Each row comes from the steps of one walk. Every step used is in the known rows, and no mark comes twice. Write the walk behind each row, first mark first.
Known rows
T/E/Q/M: [3, -12, 19, -17, 6, -3, -10, 1, -6, 9, -15, 13, -11, 12, -24, -10, 3, -6, -8, -3, -5, 26, -1, -9, -22, 1, 16, -8, -10, 5, -2, -3, -1, -10, -16]
C/E: [-2, -9, 20, 3, 6, -7, -6, -2, -1, 14, -12, 33, -1, 12, 4, -3, -14, 2, -7, -7, -15, 14, 1, -9, -19, 1, 17, -18, -12, 70, -9, -32, -9, -19, 0]
A/T/F/E/M/R: [5, -1, 24, -21, 9, -2, -17, 9, -9, 8, -12, 5, 2, 12, 19, -17, -27, -10, -5, -19, -1, 16, 8, 2, -27, 5, 12, -8, 2, 12, -9, 14, -4, -12, 5]
M/R/E/T/F: [5, -10, 9, 4, -1, 6, 8, 16, -10, 3, -24, -7, -2, 11, 4, -13, -22, -4, -5, -44, -5, 23, -12, 4, -2, -6, 21, -9, 2, -15, -8, -16, -10, 3, -7]
F/E/Q/M/R: [2, -7, 9, -24, 7, 1, 8, 2, 0, -7, -16, 11, -22, 13, -5, -11, -7, 2, -6, -2, -1, 13, -4, -6, -9, 2, 23, -6, -6, 22, -15, 4, -10, -17, 0]
M/R/E/C: [6, -18, 16, 1, 1, 4, 10, 10, -14, 4, -18, 0, -13, 14, 7, -13, -16, -3, -5, -35, -13, 25, -14, -1, -2, -7, 25, -7, 1, -11, -12, -25, -7, 0, 1]
R/E/A/T/F: [10, -10, 26, -2, 5, 7, -3, 3, -9, 13, -13, -8, -2, 10, 16, -13, -6, -3, 3, -53, -15, 19, 26, -12, -20, 1, 16, -14, -12, -20, -6, -33, -17, -9, 3]
F/E: [1, -6, 11, -10, -1, -1, 5, 1, 0, 4, -13, 14, -13, 17, 8, -5, -15, 2, -8, -13, -13, 11, 9, -13, -8, 2, 20, -10, -6, 39, -11, -17, -13, -23, 10]
R/M/E: [3, -9, 19, 13, -3, -4, -16, 10, -4, 14, -8, 5, -6, 10, 20, -10, -20, -2, -16, -11, -15, 12, 5, -8, -22, -12, 23, -7, -13, 29, -14, -16, -7, -13, -5]
Q/M/E/A/T/F: [2, -3, 22, -16, 7, 1, -40, 4, 3, 2, -12, -5, -17, 11, 7, -13, -14, 1, 1, 2, -12, 23, 12, -1, -19, -3, 15, -18, -6, 8, -16, 3, -8, -16, 4]
C/E/A/T/F: [0, -4, 26, -4, 10, -7, -17, 1, -4, 16, -9, 23, -7, 12, 9, -12, -11, 0, 2, -17, -12, 10, 15, -10, -24, 9, 11, -18, -16, 52, -10, -19, -9, -15, 7]
T/F/E/M/R: [-2, -6, -1, -17, 2, -1, -15, 9, -4, 11, -15, -14, -6, 7, 11, -6, -32, 0, -3, -5, -3, 8, -9, -5, 3, 5, 18, -2, 3, 18, -9, 4, -15, -3, 2]
C/E/R/M: [-6, -13, 15, 8, 0, -4, -12, 3, 1, 20, -8, 17, 2, 8, 9, -5, -15, 8, -10, -18, -15, 12, 3, -4, -22, -6, 14, -17, -11, 91, -14, -32, -10, -15, -12]
Q/M/E: [2, -7, 19, -11, 4, 1, -31, 3, 4, 1, -15, 2, -13, 11, 3, -7, -17, 3, -6, 9, -15, 25, 3, 0, -16, -9, 20, -18, -4, 22, -16, -8, -8, -20, 0]
E/A: [4, -11, 19, 1, -5, 1, -35, 8, -15, 12, -14, 2, -10, 17, 11, -6, -2, 4, 5, -16, -21, 12, 11, -15, -6, 8, 17, -18, -13, 10, -7, -34, -7, -17, 7]
R/E/C: [10, -27, 21, 4, 7, 3, -1, -6, -12, 11, -19, -11, -7, 11, 13, -6, -5, -1, -6, -39, -31, 28, 11, -12, -12, -6, 26, -9, -12, 4, -7, -38, -15, -6, 8]
A/T/E: [8, -3, 37, -12, 6, -5, -13, 4, -11, 13, -9, 26, 4, 19, 3, -16, -10, -14, -10, -25, -9, 26, 19, -5, -43, 2, 10, -15, -7, 12, -1, -4, 7, -19, 0]
Q/M/R/E/C: [4, -18, 14, -11, 1, 5, -21, 9, -5, -1, -19, -1, -17, 10, 0, -11, -17, -1, -4, -5, -10, 31, -11, 7, -12, -9, 25, -13, 5, 4, -14, -16, -10, -12, -3]
E/Q: [7, -14, 24, -11, 9, 0, -11, 1, -20, 4, -20, 11, 3, 13, 2, -8, 5, -1, -4, -9, -12, 15, -7, -10, -12, 5, 21, -11, -13, 11, -8, -12, -3, -10, -9]
Q/M/R: [0, -10, 13, -12, -5, 5, -33, 14, -5, -1, -18, 13, -12, 12, 0, -10, -21, -1, -4, 9, -4, 26, -16, 9, -12, -6, 22, -17, 8, 14, -13, -12, -5, -19, -7]
Q/M/R/E: [3, -12, 14, -11, -3, 7, -17, 11, -2, -1, -18, 5, -12, 9, -1, -11, -19, 0, -4, -7, -3, 29, -10, 7, -13, -9, 23, -16, 7, 1, -14, -20, -10, -16, -9]
Q/M: [1, -13, 17, -11, -1, 3, -45, 5, -4, 4, -18, 8, -5, 12, 3, -4, -15, 1, -4, 12, -14, 26, -3, 2, -19, -4, 21, -21, 1, 30, -10, -19, -8, -25, -4]
A/T/F/E: [5, 0, 30, -19, 10, -1, -15, 4, -8, 9, -11, 13, 5, 15, 22, -19, -21, -11, -3, -22, -6, 16, 13, -3, -31, 7, 10, -12, -3, 19, -7, 9, -4, -15, 10]
T/F/E/A: [-3, -2, 7, -14, 3, 1, -17, 4, -4, 12, -14, -6, -11, 12, 14, -10, -21, 1, 4, -15, -8, 5, 2, -13, 2, 11, 14, -7, -5, 17, -8, -4, -18, -6, 11]

Write each row's walk
[5, -5, 29, -9, 3, 0, -39, 9, -16, 13, -11, 1, -4, 17, 20, -16, -8, -4, 8, -23, -14, 13, 19, -10, -20, 12, 11, -17, -11, 2, -6, -12, -5, -13, 10] | E/A/T/F
[8, -7, 21, -2, -3, 7, 11, 16, -13, 4, -15, 8, -10, 15, 8, -17, -13, -3, 0, -45, -3, 19, 0, -2, -10, -4, 19, -11, 0, -26, -12, -27, -7, -6, -2] | M/R/E/A/T
[6, -3, 35, -14, 9, 0, -28, 5, -15, 13, -13, 12, 13, 15, 24, -18, -21, -13, -2, -22, -8, 18, 8, 0, -33, 6, 10, -15, -2, 12, -5, 3, 0, -12, 5] | A/T/F
[3, -14, 8, -5, -3, -6, -21, 6, -6, 21, -12, -4, -4, 10, -15, 2, -13, -4, -13, -4, -13, 24, 7, -10, -17, 0, 18, -6, -8, 20, 0, -18, -2, -13, -12] | T/E/M
[5, -6, 30, -19, 12, -4, -20, 1, -10, 9, -12, 7, 0, 15, 23, -19, -20, -11, -3, -21, -12, 18, 12, -4, -30, 7, 12, -10, -4, 22, -8, 12, -3, -12, 15] | A/T/F/E/C
[5, -16, 21, -18, 10, 2, -27, 1, -13, -1, -21, 7, -4, 9, -4, -8, 3, 0, -3, 6, -9, 22, -8, -3, -17, 3, 22, -13, -9, 14, -10, -5, -5, -14, -12] | E/Q/M
[3, -20, 19, -4, 4, -8, -16, -3, -12, 17, -13, 6, -16, 18, -11, -8, -4, -7, -11, -10, -24, 29, 2, -14, -17, 0, 18, -7, -11, 21, 0, -13, 0, -6, 4] | T/E/C
[6, -9, 16, 1, -4, 7, 16, 14, -11, 5, -17, 9, -6, 13, 6, -12, -19, -3, -6, -36, -4, 20, -12, -1, -4, -8, 22, -10, 5, -14, -11, -32, -8, -5, -7] | M/R/E
[-1, -5, 9, -20, 10, 0, -6, 1, -6, 8, -16, -2, -5, 10, 10, -11, -18, -2, -1, -11, -3, 6, -7, -11, 0, 9, 16, -4, -4, 17, -8, 7, -15, -2, 3] | T/F/E/Q
[4, -16, 3, -2, -5, -2, -29, 17, -14, 10, -18, -13, 0, 7, 6, 2, -25, 1, -8, 3, -11, 19, -12, 3, -3, -2, 26, -7, 2, 17, -11, -17, -3, -13, -10] | E/M/R
[2, -17, 10, -11, 6, -6, -3, -5, -6, 3, -15, 4, -23, 18, 10, -7, -11, 1, -8, -8, -27, 16, 6, -14, -7, 2, 24, -6, -11, 45, -12, -9, -11, -16, 22] | F/E/C
[-1, -9, 17, -12, 2, 3, -34, 4, 6, 2, -13, -8, -10, 10, 3, -6, -16, 8, -3, 1, -17, 27, 5, 2, -14, -11, 17, -20, -1, 33, -19, -9, -8, -17, -6] | Q/M/E/R
[-1, -12, 19, -10, 15, -6, -9, -5, 0, 6, -16, 27, -8, 6, -7, -7, -3, 3, -5, 6, -9, 17, -3, -6, -22, 2, 19, -16, -14, 61, -12, -14, -9, -16, -9] | C/E/Q/M
[3, -9, 12, 17, 0, -5, -25, 13, -3, 13, -15, -10, -2, 7, 18, -10, -24, -3, -16, -18, -16, 15, 5, -5, -20, -11, 21, -6, -16, 29, -11, -1, -8, -4, -6] | R/M/E/T/F
[-6, -12, 18, 1, 3, -4, -9, 0, 0, 17, -10, 17, 3, 10, 5, -3, -13, 9, -5, -19, -18, 15, 4, -5, -16, -3, 12, -21, -8, 86, -13, -34, -9, -15, -8] | C/E/R
[-6, -6, 6, -16, 2, 3, -14, 4, -2, 13, -12, -11, -1, 11, 14, -9, -26, 3, 0, -21, -8, 8, -2, -7, 1, 4, 12, -9, 2, 34, -10, -3, -16, -4, 2] | T/F/E/R
[5, -11, 19, -13, -1, 8, -22, 13, -3, -1, -16, 4, -15, 10, 2, -15, -15, -2, 0, -14, -3, 28, 0, 7, -18, -7, 20, -17, 3, -6, -14, -15, -8, -17, -5] | Q/M/R/E/A/T
[-3, -19, 14, 6, -10, 4, -32, 12, -9, 19, -9, -8, 8, 10, 19, -6, -16, 7, -8, -27, -18, 14, 3, 0, -16, -10, 16, -16, -3, 56, -13, -31, -6, -13, -16] | E/R/M
[3, -8, 17, -17, 1, 7, -25, 13, -3, 0, -16, 0, -14, 9, 4, -17, -20, -3, 1, -14, -1, 26, -3, 8, -16, -5, 18, -15, 6, -11, -13, -9, -11, -12, -5] | Q/M/R/E/A/T/F
[-3, -3, 8, -15, 4, 0, -12, 2, -3, 11, -14, -1, -4, 12, 15, -9, -26, -1, -2, -10, -6, 7, -4, -10, -1, 7, 15, -7, -1, 25, -7, -1, -16, -7, 7] | T/F/E
[2, -2, 29, -21, 9, 0, -17, 5, -7, 10, -9, 6, 7, 15, 22, -18, -22, -7, -2, -29, -7, 15, 14, -1, -29, 5, 8, -14, -1, 25, -9, 8, -4, -13, 6] | A/T/F/E/R
[5, -13, 23, 1, 12, -7, -12, -4, -6, 6, -13, -8, -18, 16, 13, -8, -10, 2, -7, -10, -34, 23, 4, -13, -6, -6, 22, -8, -16, 20, -17, -6, -3, -4, 16] | M/E/C
[-3, -14, 15, 0, -8, -2, -14, 8, -4, 23, -6, 1, -2, 13, -8, -8, -11, -1, -14, -27, -12, 21, 7, -8, -22, -7, 11, -10, -5, 36, -3, -21, -2, -9, -19] | T/E/R/M
[5, 3, 30, -6, 8, -3, -15, 4, -3, 8, -8, -5, -12, 16, 17, -15, -11, 0, 2, -24, -18, 14, 21, -13, -14, 1, 12, -13, -15, -3, -15, -1, -4, -7, 11] | M/E/A/T/F
[4, -14, 19, -20, 8, 3, -19, 8, -14, -5, -21, 10, -9, 10, -6, -12, -2, -1, -2, 5, -2, 22, -18, 2, -12, 1, 23, -11, -3, 4, -13, 0, -3, -10, -14] | E/Q/M/R
[2, -10, 7, 8, 4, -2, -41, 10, -11, 8, -31, -18, 13, 11, 8, -4, -21, -3, -6, -24, -20, 24, -1, -1, -9, 4, 17, -15, -9, 27, -1, 0, -6, -2, 0] | E/T/F
[7, -7, 33, -6, 1, 0, -36, 8, -16, 11, -12, 8, -6, 19, 17, -14, -2, -2, 6, -25, -18, 15, 23, -11, -24, 9, 13, -20, -13, 7, -7, -20, -1, -20, 11] | E/A/T
[1, -6, 11, -7, 6, -1, -40, 5, 5, 0, -22, -14, -9, 8, 1, -6, -20, 2, -5, 1, -16, 29, 3, 3, -14, -7, 19, -16, -6, 21, -13, 6, -9, -11, -1] | Q/M/E/T/F
[5, -8, 35, -9, 2, -3, -16, 8, -9, 17, -5, 15, 6, 16, 6, -18, -11, -10, -11, -33, -10, 24, 21, -1, -46, -3, 8, -15, -6, 27, -5, -6, 6, -17, -9] | A/T/E/R/M
[0, -10, 12, 12, 9, -9, -14, 1, 0, 10, -22, 16, 3, 10, -1, -1, -13, 3, -10, -16, -21, 20, 5, -5, -20, 0, 18, -19, -17, 76, -7, -21, -7, -15, -1] | C/E/T
[-3, -4, 6, -25, 8, 2, -8, 6, -4, 3, -17, -2, -11, 9, 5, -15, -22, -2, 0, -5, 4, 10, -14, -4, 0, 7, 17, -4, 1, 12, -11, 14, -15, -1, -1] | T/F/E/Q/M/R
[9, -8, 31, -13, 6, -6, -21, 5, -11, 16, -9, 11, 5, 14, 2, -11, -13, -12, -12, -18, -10, 26, 21, -3, -42, 1, 12, -12, -8, 16, -2, -3, 6, -19, -4] | A/T/E/M
